Each row was made from one path, in order. Every step used is in the known rows, and no mark comes twice. Write each row's path.
Known rows
pogav, menirep: [ 30  27 -31 -31   2  -9  12   6  27   5 -22 -15 -11  17 -26  -5 -27  -4
   1   4  42  -5   5  27  36 -26  10  -8  33  -9  14  11   8  23   5   3
 -31  29  38]
menirep, komu, senivul: [ 25  24 -15  18  10 -48 -34 -23 -28 -36 -20 -58  27  53 -41  -7 -42   1
 -10  10  22  23   3  13  -4  -5  42  27 -21 -27  16   4  26 -30  16  31
  10  -8 -18]
fitim, komu, fepad: [ 17  21 -15 -23  -9 -42  -4 -40  18  17 -37 -27  16  30  -6 -16 -41  32
  -1  11  15  -2 -30  -6  -4  -1  -8  -9 -24 -34  -5   9  28 -44  58   9
 -24 -18 -53]
senivul, menirep: [ 17  11  -3  -1 -44  28  32  17   6   0   8  -7 -10  40 -14   8 -29   7
 -31  -1  20  30   3  22  17  11   2  22  20   8  24   3  -8 -13   4  28
 -33  30   9]
fefa, menirep, boli, komu, fepad: [ 11  37 -11 -23   3   4   0 -38 -12 -46  22   7  27  63 -10   9  -9  41
 -42  36  40  37  60  42  -2   2  29  67  28 -14 -28 -12  17 -36   2 -40
 -34  35   1]
fefa, menirep, boli: [ 21   3 -11 -13  -7   8  -6  -3  -3 -21  22   5 -14  38 -18  40  -4  33
 -23  21  38  28  41  30   9  26  24  51  38  16 -12 -13  -3 -32   1 -28
 -19  56  18]
menirep, fitim, komu: [ 38   3 -51 -25   1   6  21  22   6  18 -49 -25 -16  27 -12  -9 -23  34
 -11 -48  25  13 -22  -7 -25  22   7  13   2 -19  -9 -11  46 -34  44   0
 -14  -8 -27]
fefa, komu, pogav, menirep: [ 34  58  -8 -39  -3 -63 -12 -22  15 -32 -31 -20 -15  66 -77 -23 -33  18
 -43   9  50  -1  35  -2  24 -43  -6 -12  26  10 -36  23   0  -6  15  -6
  -4  -3  22]
fepad, komu, boli: [ 24 -10 -10  -4 -38 -44  19 -38  19 -27  -3 -22  32  40  -2  13   2  15
 -33   5  23   8 -26  21   1 -25   4   1  20  34  24  10   7 -36 -21  13
  -2 -11 -35]
badat, pogav, menirep, boli, komu: [  3  15 -55  -6 -18   2  43   5 -15 -15  31 -23   4  33 -21 -37 -35   8
 -15   2  57  -3  19  58  -1 -32  19 -28  39 -29 -13  15  58  22  15  12
 -37  51  25]
fefa, komu, bivo: [ 49  38 -21   0 -27 -39 -30 -17  27  -6 -40 -11   8  51 -43 -13 -23  -6
 -46   0  46   5  13   3 -22  10 -19  12  24  12   0  14   4 -36 -11   9
   5 -21  -4]
riza, komu, pogav, menirep, fitim: [ 29  19 -41 -56  11 -14   8  20  11  -3 -25 -56 -25  60 -30 -26 -70  12
 -17 -27  55   6  24  -1  44 -11   1 -20  36 -24   2  31  42   5   2   2
   1  -2 -24]
geduz, komu: [ 22  23 -43 -24 -10 -28  -4 -20  -6   1 -23  -7  13  35 -20 -10  -2 -30
  -9 -28  28   2   7  -4 -17 -26 -27  33  36  34  32 -27  27 -16  -3  14
  -7   5 -59]
boli, komu: [ 35  25 -28   2  -6  -8   0 -30   0  -8 -29 -13  41  38 -12 -35 -11  -2
 -43  -7  52  18   9   8 -15 -30  -5  21   3   7  -6  -6  25  14  -6 -19
 -23  12 -32]
badat, pogav, komu: [ 20 -23 -36  12 -45 -26   7  10  -3  28  26 -43 -11  29 -35 -48 -34   4
  -7 -33  36   0 -10  19  -7 -11 -20 -30  36   8  28 -10  51   9  29  26
 -32  12  -9]
pogav, menirep, fitim: [ 31  34 -52 -47  16  20  37  30  22  -4 -24 -15 -16  30 -17  -8 -23  13
  -3 -29  30   4  15  32  18 -13  29   9  43 -22   3   2  34  17  12  -2
 -34  16  45]
riza, komu, fitim: [ 49  -8 -44 -16  16  -8   5 -25   3  31 -51 -44   1  52  27  10 -55 -11
 -12 -29  27  20  -6   2   5  13  -8  -1  26 -18  16  26  16   3  22  19
 -22  -6 -58]
menirep, fefa, komu, rufe: [ 25  43  -7   7   4 -62  -3   6 -16 -41 -18  -9  14  52 -24  10 -30   9
 -58  -5  33  29  14   2 -18  32   6  58  32   9 -41 -22  -4 -20  12 -38
   8   2   4]
riza, komu: [ 26  -9 -26 -11   0   1 -23   5  14  24 -46 -39  -6  42   3  -1 -48   0
  -2 -19  41   6   4 -17  27   6 -23   1  15  14  37   9   7  -6  -4   3
   4   0 -53]
boli, menirep, komu: [ 19  36 -10 -25  34   8  15 -11 -13  11 -43 -14  -8  32 -60 -10 -32  16
 -49   9  10  18  18  34 -11 -11  31  29  25 -27  10 -25  39 -25   0  -5
  -8  11   6]
boli, menirep: [ 15   9 -15 -35  21  26  34  -8   7  43 -38   0   2  10 -31  -6 -16   6
 -34   9  17   1  11  35  -9  -3  18  12  37 -11  22 -14  31  12 -19 -10
 -29  20   5]
menirep, fitim, komu, geduz: [ 30  17 -45 -36  -3  -3  24   6 -12  14 -20 -44  -6  32 -14   8 -39  32
  -3 -36  49  17 -40   5 -13  29   5  10   5 -15 -20  10  57 -24  37  -6
 -10 -14 -29]
badat, pogav, menirep: [  5   8 -40  -5 -30 -18  32   4   1  25  23 -29 -21  23 -15 -25 -39   1
   0  -1  51  -5   3  42   0 -25   7 -58  43 -15  12  23  34  29  17  21
 -41  38  29]
komu, boli, menirep, fitim: [ 14  -3 -17 -24  26  33  61 -21   1  10  -8  -1  19  23  -8  -6 -29  13
 -50  -1 -11 -17   1  74 -12  -3  45  26  39 -16 -25  -9  52 -10 -18  -2
 -32  -3 -14]
menirep, fitim: [ 38   5 -43 -25   2  26  30  25  10   1 -16 -13   0  35   7   1  -3  19
 -13 -56  11  15   7   4 -25  19  23  20  18  10  -2 -12  44   2  21  -4
 -21   5   0]
geduz, komu, riza: [ 24  27 -42 -21   4 -49  -7 -47  10   9   2 -10  35  17   5 -18 -13 -57
   3  -7  15  -6   4  21   2 -12 -27  33  51  14   8 -28  32 -25  13   7
   0  13 -76]
senivul, komu: [ 38  51 -12 -20  -9  16  -6  -7   4   4 -55 -19  -4  50  -8 -24 -27   3
 -42 -22  34  10  -2   8  16   5   7  28  33  12  30 -11  10 -13  14 -12
  -4  27 -15]
badat, pogav, komu, fepad: [  6  -2 -26  -3 -38 -32  14 -16   1  12  39 -39  14  45 -19 -55 -39  13
  -1 -22  15   0   0  26  -8 -16  -8 -28  27 -12  22  -4  65   0  42  28
 -45  -6 -17]
fepad, komu: [ 29   2 -23 -18 -38 -36   7  -9  21 -10 -24 -24  14  40 -12  14  19  19
 -21 -14  39  27 -16 -14  -8 -16  -8  -2  18  35  52   2   4 -25 -14   7
  -2  -3 -18]
komu, pogav, badat: [ 33   0  -9 -46 -16 -51  12  -9  22 -38  24 -47  -6  33 -41 -19 -16 -14
 -12 -31  26  10   6 -22  14 -10  29 -15  30  39 -23  38  48  29  10  14
   5  49 -41]
menirep, boli, komu, rufe: [ 36  15 -33  -4   6  -3  11  -9 -28 -60   9  -6  52  23 -13 -18  -4   2
 -41 -13  28   1  19  27  -1  11  15  67  -1   7 -53  -8  49  -5  16 -20
   4  42 -18]
fefa, menirep, komu: [ 31  39   6   0  -4 -35 -37 -24 -14 -18  -1 -17 -29  60 -45  23 -23  33
 -40  21  40  53  38  17  -1   6  19  45  29   5  -3 -20 -18 -57  11 -24
 -11  24  11]
menirep, komu, pogav: [ 45  34  -5 -11  -7 -65 -21 -19 -14 -44   9 -50 -11  56 -61 -16 -39  12
 -46 -17  22  27   9  -7   5 -17  23 -10  -7   3 -34   5  37 -27  43  13
  19  13 -18]
fefa, menirep: [ 25  11   3 -10 -16 -17 -19 -20   5  15   1  -3 -21  37 -17  27  -8  24
 -25  21  46  34  31  17  -3  12   5  32  41  20   9  -8 -24 -18  -6 -30
 -30  33  10]
riza, komu, rufe: [ 32  -1 -14 -13   0 -31 -27  -2 -12  12 -34 -40   7  32  -1  -8 -51  -7
 -14 -22  32   0   4 -15  25  32 -28  29  10  14   6  16   5 -10   4  -8
  18  -1 -56]

Write each row's path
[ 33  28 -20 -47 -11 -48  15  -6  19 -14  13 -38 -15  30 -48 -23 -39  -1
 -24  -1  49  -2   9  13  37 -32  14 -41  27  -8 -24  34  31  32  15   7
 -17  29  20]
komu, pogav, menirep
[  3  45   6 -14 -27 -15  42  29  -4 -65  17 -19 -18  84 -49   1 -47  13
 -63  -1  33  60  27  13  13  14  25  48  57   2 -13   3   4 -24  -4   7
 -10  32   5]
senivul, menirep, fefa, komu, pogav, badat
[ 64  33 -30   2  18 -40   0 -40 -19 -21 -23 -38   3  55 -14  10 -35  -2
 -37 -27   1  43  -7  19 -22   2  29  16   4 -22 -24   2  26 -27  63  26
 -15   5 -16]
menirep, komu, fitim
[ -2 -18 -31  24 -55 -19  18  11 -24  16  37 -58   6  46 -42 -52 -56   3
  -4  -5  42  11  -5  45   1  -4   1 -10  34 -29  49   8  48   1   7  53
 -41   4  -4]
badat, pogav, komu, senivul, menirep
[ 36   5 -20 -22 -19 -31 -18 -11   1   0  17 -54  12  29 -53 -10 -43  -5
   3 -22  56   7 -36  13  43   1 -24  24  31  24  19  -3  44   9   8   3
 -12 -11 -13]
pogav, komu, geduz
[  3   6 -25  -3 -19  25  35  17 -21 -12   1 -40  30  55  -7  -4 -40   7
  -9   3  23  28  11  39  -6  24  47  42   8 -44  40  20  27  -6 -13  42
 -34  -4   2]
komu, senivul, menirep, fitim
[ 59  54 -29 -25   7   9  20 -37  -9  13 -60 -25   7  58  16 -15 -34  -9
 -51 -33  20  25 -10  30  -4  15  20  27  43 -20   9   8  17  -3  40   2
 -30  22 -19]
senivul, komu, fitim
[ 15   6 -21 -25  -6 -14 -20 -15  -9  16  -9 -59   7  48  -1  24 -69  -3
   6  -2  71  11 -20  -4  42  14 -23  -3  18  19  23  35  23   4 -15  -2
   7  -8 -57]
riza, komu, geduz
[ 52  56 -40 -24  29 -32  12 -23  -1 -22 -31 -34 -14  47 -33  -2 -49  -4
 -20  -6  23  26   4  44  19 -26  33   7  31 -49 -14  13  21  -6  44  22
 -30  16  33]
pogav, menirep, komu, fitim
[ 21  25 -34 -60 -11 -61   8 -23  -3 -39   6 -33   4  47 -52 -31  -5 -40
 -13 -41  30   8  17 -20  -5 -35  -4  23  54  44   4   4  58  -4  -4  24
  11  28 -82]
geduz, komu, pogav, badat
[  3  42 -14 -24  36   4  37   8  -4   8 -48   6   1  46 -47   3 -32  20
 -66  20  29  25  27  35 -23   6  25  44  60 -28   0 -36  21 -11 -25 -37
 -19   4  19]
boli, menirep, fefa, komu
[ 18  59 -31 -21  19 -31  14  20  16 -32 -33  -9 -12  52 -39   3 -43  10
 -31  16  55  20  21  28  24 -17  17  22  55 -23  -7 -11  -3   1  -3 -25
 -20  13  51]
pogav, menirep, fefa, komu
[ 23  39 -11 -21  46  -9  14 -31   2  16 -21 -14  11  19 -39 -17 -41  -6
 -39  24   1  12  15  54   5   2  31  27  38 -42  -7 -24  42 -32  12  -8
  -3  18  -8]
boli, menirep, komu, riza
[ 52   8 -60 -22 -17   1  19  27  15  23 -40 -35 -10  21 -14 -19 -32  17
 -22 -45  39  12 -29   8 -39  46   5   5  15 -41  -4   6  60 -43  24  14
  -5 -19 -28]
menirep, fitim, komu, bivo
[ 28  19 -18 -28  -2  11   6   5  -2   7   0  -3 -25  49  -8  23  -3  41
 -29 -12  37  43  42  21 -20  28  24  48  51   6  -2 -16   2 -27   0 -35
 -35  20  18]
fefa, menirep, fitim
[ 24  42  -5 -39  28 -18  20 -17 -18  -4 -20 -26 -12  40 -80 -22 -41  19
 -63   8  18  19  22  29  -3 -17  36   7  25 -31 -13  -9  52 -20   7  -1
  -1  12   1]
boli, menirep, komu, pogav
[ 15  11 -28 -12 -10 -35   7 -48 -10 -17  -2  -7  29  36 -11 -11 -17 -33
 -22 -10  13 -17  -3  29  -7 -36 -14  35  36  33   4 -20  30 -31 -11  21
  -8  -4 -75]
geduz, komu, boli
[ 36  18   3  21   1 -40 -13 -39 -10 -46   4 -31  13  47 -29   1 -43   8
 -40   2  -3   7 -10  33   5 -16  30  18  -6   8 -32  -7  21 -49  28  18
   8   1 -31]
menirep, komu, boli
[  4  -1  -2  -1  24   5  57 -24  -3  -1   6  -4  25  21  -9   6 -46   1
 -61  29   3  -4  -8  78  -3   3  45  27  50 -23 -26 -16  35  -4 -27 -14
 -28  12 -13]
komu, boli, menirep, fefa
[ 39  29 -54 -20 -32 -33 -10 -15   6   6 -10 -16  19  27 -25 -24 -12 -52
 -24 -24  43   5  -3  15 -32   4 -29  27  51   7  38  -7  46 -30 -25  31
   4  -8 -58]
geduz, komu, bivo
[ 21  48   4 -23  13  31  28 -35  -7   9 -49  -8  13  45 -16 -32 -48   5
 -71  12  14 -14   0  69  20  -7  32  38  53 -15   7 -10  26 -26 -14 -11
 -14  16 -21]
senivul, komu, boli, menirep
[ 42  25 -59 -30   9 -35  21 -50 -18   9 -28 -14  20  44   6   1  -8 -41
 -18 -40  13  19  -1  16 -37 -17 -15  32  46   3  11  -8  34  -8  24  29
 -32   0 -64]
geduz, komu, fitim
[ 28  66  -6 -35 -16   3  -5 -28 -21  -2 -19 -39  10  55 -12  -2 -48  -2
 -32  -7  62  15 -24  23  32  14   6  24  36  14  13  15  25  -1   3 -18
   1  19 -21]
senivul, komu, geduz
[  6  58  -1 -40  40   3  23 -37 -10  -5 -29 -10  16  51 -44 -16 -39  26
 -45  20 -12  19  27  40 -11 -15  44  30  15 -48   5 -19  51 -34  15  -2
 -21  -9  -2]
boli, menirep, komu, fepad
[  6  21  -8   9 -34  21  49  42  -3 -19  23  -9 -10  50  -5  20 -44   9
 -51   3  29  56   1  31   6  32  21  38  42 -13  14 -16  -1 -13  -3   8
 -33  33  17]
senivul, menirep, fefa
[ -7  -1 -23   8  -6   4   1  22 -19  -3 -23 -60  17  71  -1   2 -84  -1
 -12  18  54  35  11  20  29  29  14  36  23 -48  61  19   8 -15 -35  27
  -9 -11 -41]
riza, komu, senivul, menirep, fefa
[ 35  -2 -19 -38 -18 -69   0 -14  17  -6 -25 -58 -22  22 -56 -29 -38  11
 -10 -16  45   3 -34 -29  10  -4   1 -21   6  -1 -25  32  42 -20  39  16
  10  29 -65]
fitim, komu, pogav, badat
[  5   9 -28 -17 -40  -8  35   9  -9 -29 -14 -43  32  70 -15   3  -8  26
 -19   1  42  47  -1  20 -10   6  27  33  18 -23  74  19  20 -37 -35  37
 -16 -24  -8]
fepad, komu, senivul, menirep, fitim
[ 30  15 -15 -26  -6 -23 -12 -20  27 -11   0 -29  31  46 -29 -41 -31  11
  -2 -22  -2   2  -1   7  26 -14 -11  29  15  -7  26 -22  45 -14  36  11
 -35 -27 -19]
pogav, komu, fepad
[ 24  40 -11  -6  -2 -61   4   4  -1 -45  -5 -22   0  70 -40   4 -37  16
 -65  -1  44  35  19  -6 -13   4  13  13  36   5 -39 -12  11  -9  10 -29
   2   4   2]
menirep, fefa, komu, pogav
[ 17  16 -36 -51  35  54  59  18  -1  34 -40   2  -3  24 -24 -11 -14  22
 -37 -24   7  10  22  40 -28  11  36  30  47 -27  12 -22  58   3 -10 -16
 -33   7  12]
boli, menirep, fitim
